What can hang from each mark
Z_323: Z_260 Z_975
Z_260: Z_110 Z_732 Z_905
Z_955: Z_504 Z_975
Z_975: Z_110 Z_323 Z_732 Z_905 Z_955
Z_504: Z_110 Z_955
Z_905: Z_975
Z_110: Z_260 Z_504 Z_975

Every row comes from one small tree of marks. Brackets hold a mark, then the marks that hang from it, in the order of their numbers. Every link used is in the known rows. Which tree was each row made from?
Known rows
{Z_260 {Z_110 {Z_504 Z_955}} Z_732 {Z_905 Z_975}}: [-15.7   7.3  43.9  37.2 -38.7  31.6  36.3  11.7 -23.4  35.0  32.3 -13.0
  58.7  18.8 -32.1 -13.5   8.0 -24.5  20.4 -26.3  32.4  39.9 -52.9  66.1]
{Z_975 Z_905}: [ -6.4   1.2   4.1  17.9  20.0  18.3   4.8 -17.6 -33.0  38.2 -19.3   6.3
  25.3 -25.3  59.7 -36.3  21.0  35.4   7.0 -29.8  40.7 -27.5  51.8  15.9]
{Z_975 Z_110 Z_905}: [ 11.0  -1.7  -0.8  25.3  12.2  30.1   8.6 -22.3 -26.5  43.2 -37.5  -4.3
  35.3 -28.1  29.3 -42.2   9.2  21.8   0.8 -27.9  30.8 -40.7  33.4  10.6]
{Z_905 {Z_975 Z_110}}: [ -8.6   2.5   6.9  45.9 -11.5  33.9  19.8 -15.7  -8.2  34.5  -4.7  11.8
  47.3 -21.0  23.4 -29.4  21.9 -15.7  -0.8 -28.0  40.9 -39.0  34.9 -23.5]
{Z_905 {Z_975 Z_110 Z_323 Z_732 {Z_955 Z_504}}}: [ 52.5  26.8  -1.9  27.0 -36.9  15.4  41.0 -17.5  14.2  12.1   3.4  -3.9
  -2.4 -29.3 -40.0 -16.4  22.6 -46.3   0.5 -16.6  -0.3 -24.0 -50.6 -53.2]
{Z_323 {Z_260 {Z_110 {Z_975 Z_955}} Z_905}}: [-13.3 -39.7   5.8  55.4  -7.0  20.7  23.5 -13.0 -36.3  56.7 -22.0 -31.3
  69.4  16.6  -1.8 -13.7   1.8 -10.9  20.4 -24.2  17.5  20.5 -16.4   6.1]
{Z_905 {Z_975 {Z_110 Z_260} Z_732 {Z_955 Z_504}}}: [ 30.9  16.9 -16.9  44.9 -33.5  28.0  34.0 -30.5  -1.8   5.0  11.9 -17.2
  23.4 -23.1 -37.0 -26.5  13.8 -55.1   0.2 -27.3  15.6 -21.6 -52.3 -54.9]
{Z_260 {Z_110 {Z_504 Z_955}} Z_732}: [-33.2  -8.6  37.5  52.5 -30.7  17.8  24.9   4.8 -15.7  64.8   3.4 -14.1
  76.6  16.2 -32.5   1.8   6.8 -18.9   9.3 -28.6  34.6  22.4  -7.1  26.3]
{Z_905 {Z_975 {Z_110 Z_260 {Z_504 Z_955}} Z_732}}: [-24.4  10.8  -7.6  32.3 -51.6  47.9  16.7  -8.6 -24.2   8.0  -1.1   8.8
  56.2 -25.4 -50.9 -30.3  -5.3 -37.4  -7.6 -34.2  22.5 -19.8 -18.4 -42.0]
{Z_260 Z_732 {Z_905 {Z_975 Z_110}}}: [ 34.8  16.5  28.4  38.6 -10.4  15.9  25.1  -5.0   2.5  29.3  24.6   3.4
  39.5   4.8  53.9 -13.4  25.8 -14.2  17.4 -27.1  39.6  -5.7 -27.2  27.9]
{Z_110 {Z_504 Z_955}}: [-60.3 -15.9  11.0  34.2 -19.4  16.6  12.1   3.0 -38.6  47.8 -17.2  -7.2
  83.7  -9.4   4.4 -23.4   8.2  17.4   2.9 -34.2  41.3  -0.6  50.1   1.9]
{Z_323 {Z_975 Z_732}}: [ 30.0  -8.5   2.8  18.0 -21.5 -12.6  17.1 -25.4 -22.3  46.5 -29.4  28.4
  40.0  -3.8  78.1   5.7  39.1  -7.5   1.1 -21.8  29.4 -27.8  38.1 -59.6]
{Z_504 {Z_110 {Z_975 {Z_323 Z_260} Z_905 Z_955}}}: [-32.0 -13.4  -4.8  -1.0 -34.1  10.2  18.4  -7.5 -22.2  23.7 -31.4  -2.3
   5.9 -35.9 -46.0 -16.1   0.8  -4.1   4.9 -26.4  -3.5 -30.6   7.4 -16.4]
{Z_260 Z_732}: [  5.9   2.8  26.1  46.4   4.0  -6.6  11.0  -7.6   3.2  55.0  11.0   8.8
  52.2   5.8  79.3   9.2  34.7   2.9  10.9 -30.3  51.0 -13.7  34.7  -8.0]
{Z_955 Z_975}: [  4.0 -14.6  13.3  48.6 -21.7 -18.8  23.6 -23.7 -24.8  36.3  -4.6  -4.6
  56.3 -20.9  79.0 -43.1  21.8  25.1   9.6 -34.4  52.4 -28.4  51.5 -14.9]
{Z_260 Z_110 Z_732}: [  5.7  -5.4  34.4  60.1  -5.0   8.6  18.9 -11.1   3.5  71.1   9.2  -7.5
  49.4  16.3  29.2   8.4  25.3 -18.8  10.4 -25.7  44.4   4.4   7.9  19.2]
{Z_905 {Z_975 Z_323 Z_732 Z_955}}: [ 23.8  32.1   4.2  18.8 -22.1  23.9  19.5  -3.6  11.4  28.5  15.8  20.5
 -14.8 -31.0   5.3 -14.9  29.4 -35.3  -2.9 -18.1  13.8 -19.6 -17.2 -41.4]
{Z_260 Z_732 {Z_905 {Z_975 Z_323 Z_955}}}: [ 45.6  29.1  29.2  22.1 -11.3  12.0  24.7   8.5  10.1  35.9  39.9   4.2
   5.7  -5.6  52.8   3.2  26.1 -24.8  20.3 -19.7  23.6  15.1 -53.5  39.3]
{Z_110 {Z_260 Z_905} Z_504 {Z_975 Z_955}}: [-26.2 -28.3 -17.8  36.8 -11.8  36.4   0.0  -2.8 -64.7  24.0 -32.1 -32.3
  51.2 -27.5   7.0  -0.7 -17.3  -6.8  23.1 -49.3  28.2  62.6 -56.2   4.3]
{Z_323 Z_260}: [-23.0 -28.8   1.5  43.6   3.7  -2.8  16.2 -19.6 -18.3  51.3 -16.1   8.4
  91.4   0.9  65.0  -4.0  29.2  22.8   7.1 -24.1  39.1 -44.3  80.7 -38.0]
{Z_110 Z_260 {Z_975 Z_323 Z_732 {Z_955 Z_504}}}: [ 21.7  -2.2 -23.0  30.2 -41.1   6.8  14.6 -18.2 -18.5  12.0 -20.2 -14.5
   6.4 -31.4  -8.0  14.9  -8.7 -40.5  13.0 -38.2   0.8  31.6 -62.9 -53.9]
{Z_975 Z_732}: [  6.7   5.3   3.6  34.0  -2.8  -0.5   5.6 -17.3  -6.5  40.7  -6.2   9.7
  29.3  -6.4  56.2 -19.9  34.8   7.0  -1.9 -29.3  42.8 -23.4  38.6 -43.3]
{Z_504 Z_110 {Z_955 Z_975}}: [-53.0 -10.9  23.0  31.7 -72.7 -22.8  31.6 -11.1 -18.6  32.8  15.9 -20.5
  53.4  -8.1 -10.0 -72.0   5.3   0.5  -5.9 -31.6  41.0 -47.5  59.4  15.3]
{Z_905 {Z_975 {Z_323 {Z_260 Z_732}}}}: [  3.2   7.4  19.4  22.9 -27.8   6.6  28.8  -2.9  11.4  28.0  16.5  41.4
  50.5 -13.6  42.8  23.5  28.5  -8.9  11.7 -18.9  20.2 -36.8  24.9 -29.5]

Write each row's tree
[  3.6 -15.7 -11.4  12.2 -15.9   4.6  30.8 -17.4 -34.9  14.1 -40.6  -8.4
  27.2 -32.8 -13.3   0.2  -0.4   5.7  24.0 -24.7 -10.4  -0.1 -18.2 -31.0]	{Z_110 {Z_975 {Z_323 Z_260} Z_905 {Z_955 Z_504}}}
[-15.5  -8.4   0.8  -0.9 -38.6 -15.1  31.5 -19.5 -25.8  -2.2 -29.3 -13.3
   5.6 -33.2 -28.0 -10.9   8.4  14.7  15.7 -35.1  12.6  -8.6  10.6  -1.5]	{Z_955 {Z_504 {Z_110 {Z_975 Z_323 Z_905}}}}
[-32.0 -17.6  -0.9   3.7 -57.8   6.7  16.7  11.2 -42.7  13.1 -34.8   9.9
  61.6 -12.1 -23.5   4.4 -13.6   8.9  15.2 -32.2  -3.7  25.5 -21.9 -32.7]	{Z_110 {Z_504 Z_955} {Z_975 {Z_323 {Z_260 Z_905}} Z_732}}
[ 54.2  -4.9  16.8  14.7 -79.6 -53.4  49.9 -25.3  -5.2  -9.2  24.8 -30.7
  33.6 -20.6  25.4  -4.6   4.8   4.6  24.8 -34.7  23.5  -4.2 -48.7  39.4]	{Z_955 {Z_504 {Z_110 {Z_260 Z_732 Z_905}}} {Z_975 Z_323}}
[-32.0  -1.3 -17.0   3.1 -41.7  18.2   1.1 -20.2 -34.6  -3.2 -19.7   2.5
  -6.5 -36.6 -26.8 -29.9  -4.3  -7.4  -0.1 -45.5  23.5 -18.4  -2.6 -21.8]	{Z_504 {Z_110 Z_260 {Z_975 Z_732 Z_905}}}
[-25.3  18.8   7.0   0.1 -78.0  17.0  16.4   1.0  -9.5   9.4  37.3  -3.1
  16.7 -11.6 -28.0 -38.9  -9.3 -33.2  -6.9 -29.3  18.3 -18.2 -19.3  41.7]	{Z_504 {Z_110 {Z_260 {Z_905 {Z_975 Z_323 Z_732}}}} Z_955}
[ 34.8  13.0   6.7  14.0 -24.5 -12.0  23.4 -28.5 -29.2   7.2  -6.4   8.1
   6.7 -37.2  51.4 -65.4  23.6  34.4   7.4 -30.8  33.9 -38.7  14.5 -22.6]	{Z_955 {Z_975 Z_732 Z_905}}
[ 12.9  -1.4  21.1  47.6 -12.3  15.3  35.1 -16.3 -21.0  37.0  -7.7 -30.0
   9.9  -0.5 -40.6  -3.0   6.8 -32.8  26.3 -29.4  12.3  35.9 -63.4  11.6]	{Z_260 {Z_110 {Z_975 Z_905 {Z_955 Z_504}}} Z_732}
[ 29.6 -15.1  21.8  18.4 -79.0 -68.9  64.0 -28.3   6.2  -2.9  10.5 -10.7
  58.6 -16.3   3.3   4.3  25.0  12.1  19.5 -22.2  13.0 -47.8   5.9 -22.6]	{Z_955 {Z_504 Z_110} {Z_975 {Z_323 {Z_260 Z_732}}}}
[ 33.2   4.2  -5.8  26.7 -23.1  19.6  26.4 -15.8 -21.2  13.6  18.0 -21.6
  29.7 -21.4  34.0  -5.0   3.6 -20.3  19.8 -29.4  22.7  20.4 -52.2  36.8]	{Z_110 {Z_260 {Z_905 {Z_975 Z_323 {Z_955 Z_504}}}}}
[-28.7 -16.5  -7.3  47.5 -19.4  26.9   3.8   0.0 -35.3  28.9 -17.8 -12.7
  52.1 -25.2  -5.6  29.3  -8.5 -31.0  19.9 -49.3  25.6  46.1 -53.5 -35.0]	{Z_110 {Z_260 Z_732} Z_504 {Z_975 Z_955}}
[ 31.9 -25.6  13.1  11.6 -74.1 -60.0  60.2 -30.3 -15.4  -7.3  -0.7 -26.3
  58.7 -18.1  12.9 -21.5  16.3  32.6  22.5 -23.5  14.4 -34.7   3.5  10.9]	{Z_955 {Z_504 Z_110} {Z_975 {Z_323 {Z_260 Z_905}}}}
[ 32.1   6.3  -0.1   8.6  -0.9  28.3   7.7 -13.0 -12.1  43.9 -43.9   6.6
  19.8 -42.8  25.4 -19.3   0.8  19.3   1.0 -23.0  12.0 -35.1  16.9  19.8]	{Z_975 Z_110 Z_323 Z_905}
[-20.4 -23.6  11.5  37.3 -13.3  26.5  28.2  -6.7 -34.9  37.9 -30.2  -8.4
  58.6  -4.8 -54.0  12.8   4.8 -10.5  23.0 -27.2   4.5  15.0 -37.3 -23.5]	{Z_323 {Z_260 {Z_110 Z_504 {Z_975 Z_905 Z_955}} Z_732}}
[-15.3 -37.0   2.7  33.5 -23.8  15.0  23.4 -12.3 -48.8  24.6 -37.4 -11.5
  73.6   6.5 -24.3  -0.2   4.4  12.2  21.2 -30.8  15.2  27.5 -25.9 -24.6]	{Z_323 {Z_260 {Z_110 Z_504 {Z_975 Z_732}} Z_905}}
[ 75.1 -15.7  13.2  27.5 -63.4 -46.1  60.8 -35.2 -16.0   2.0  -2.4 -21.5
  50.0  -6.7   8.2 -16.2  15.3  16.1  24.3 -17.9   5.0  -7.5 -41.4 -12.8]	{Z_955 Z_504 {Z_975 {Z_323 {Z_260 Z_110 Z_905}} Z_732}}
[ 40.7 -19.6   0.7   9.4 -16.8   5.6  38.2 -21.4 -33.0  41.1 -52.1  10.4
  77.2 -13.8  -5.6  25.8  20.7 -12.2  14.3 -10.9  -8.9 -39.2 -25.5 -44.4]	{Z_323 {Z_260 Z_732} {Z_975 {Z_110 Z_504} Z_905 Z_955}}
[ -6.7  -2.9  -8.7  16.6 -26.6  18.1   8.1   5.1 -25.0  25.6 -44.7   2.5
   6.4 -40.5 -29.8  12.3   5.0 -14.8   8.7 -35.7   2.8  33.7 -41.8 -66.5]	{Z_110 Z_504 {Z_975 Z_323 Z_732 Z_955}}
[ 39.3  25.4   0.1  -9.6  -6.0  10.6   5.0 -11.2 -11.4  23.6 -19.6  26.8
 -16.4 -39.9  40.4 -18.3  19.2  23.4   1.2 -23.0  12.7 -26.7   9.0  -7.8]	{Z_975 Z_323 Z_732 Z_905}
[ 28.9  -5.1   5.7  31.9 -19.0   3.1  24.5 -30.3 -32.8  24.9 -28.9  -8.9
  39.6 -39.7  38.6 -65.7   5.5  28.5   6.9 -31.0  33.0 -47.2  21.4   2.9]	{Z_955 {Z_975 Z_110 Z_905}}
[ -8.4  -7.1  40.9  43.8 -26.6  16.0  25.8   9.1 -25.7  58.9  13.0 -28.9
  71.9  25.4 -10.2  -5.3   4.5  -9.1  20.1 -28.0  34.9  46.2 -41.5  75.8]	{Z_260 {Z_110 {Z_504 Z_955}} Z_732 Z_905}
[-29.2 -13.4  15.8  25.7 -55.8  -6.7  26.4   2.6 -36.1  32.5 -17.0  -3.9
  72.3 -29.9  10.5 -27.6  -4.1  21.0   7.0 -32.1  27.4  -2.2  25.5   3.7]	{Z_110 {Z_504 {Z_955 {Z_975 Z_323}}}}
[-29.6 -18.8 -13.2  13.8 -38.9  -0.5  24.5 -30.5 -42.0  -9.7 -20.0 -23.1
  24.6 -30.4 -23.1 -18.3  -1.3   3.5  15.5 -44.9  25.4  -6.1   3.4  -3.2]	{Z_955 {Z_504 {Z_110 Z_260 {Z_975 Z_905}}}}
[ 23.7 -16.0  -4.6  42.9 -10.6  16.5  19.8 -13.1   6.2  68.5 -33.9  -9.9
  65.4 -18.3   1.7   1.6   6.2 -17.1  -1.9 -11.9  -0.8 -43.3   9.6 -30.0]	{Z_975 Z_110 {Z_323 Z_260} Z_955}
[-11.1   7.7  -1.6   4.2 -44.4  18.0   7.5  -3.6 -11.9  18.6  -5.3  -5.2
 -14.4 -39.3 -33.1   6.0 -12.0 -35.9   8.8 -37.8   3.8   1.0 -49.7  13.2]	{Z_504 {Z_110 {Z_260 Z_732} {Z_975 Z_323 Z_905 Z_955}}}
[-52.1 -16.2   1.9  34.8 -26.0   6.8  12.6  -7.0 -17.9  40.4 -15.9 -23.1
  14.6 -16.5 -25.6 -27.8  13.7 -21.1   0.9 -36.8  30.2 -11.0  24.0 -24.9]	{Z_504 {Z_110 {Z_975 Z_955}}}
[  5.0 -14.4   1.4  17.1 -33.7  16.2   1.7   8.9 -37.5  14.3 -23.3   2.5
  48.0 -27.4  36.3  48.5 -19.6   0.4  32.1 -49.0  18.9  66.4 -70.1  18.1]	{Z_110 {Z_260 Z_732 Z_905} Z_504 {Z_975 Z_323}}
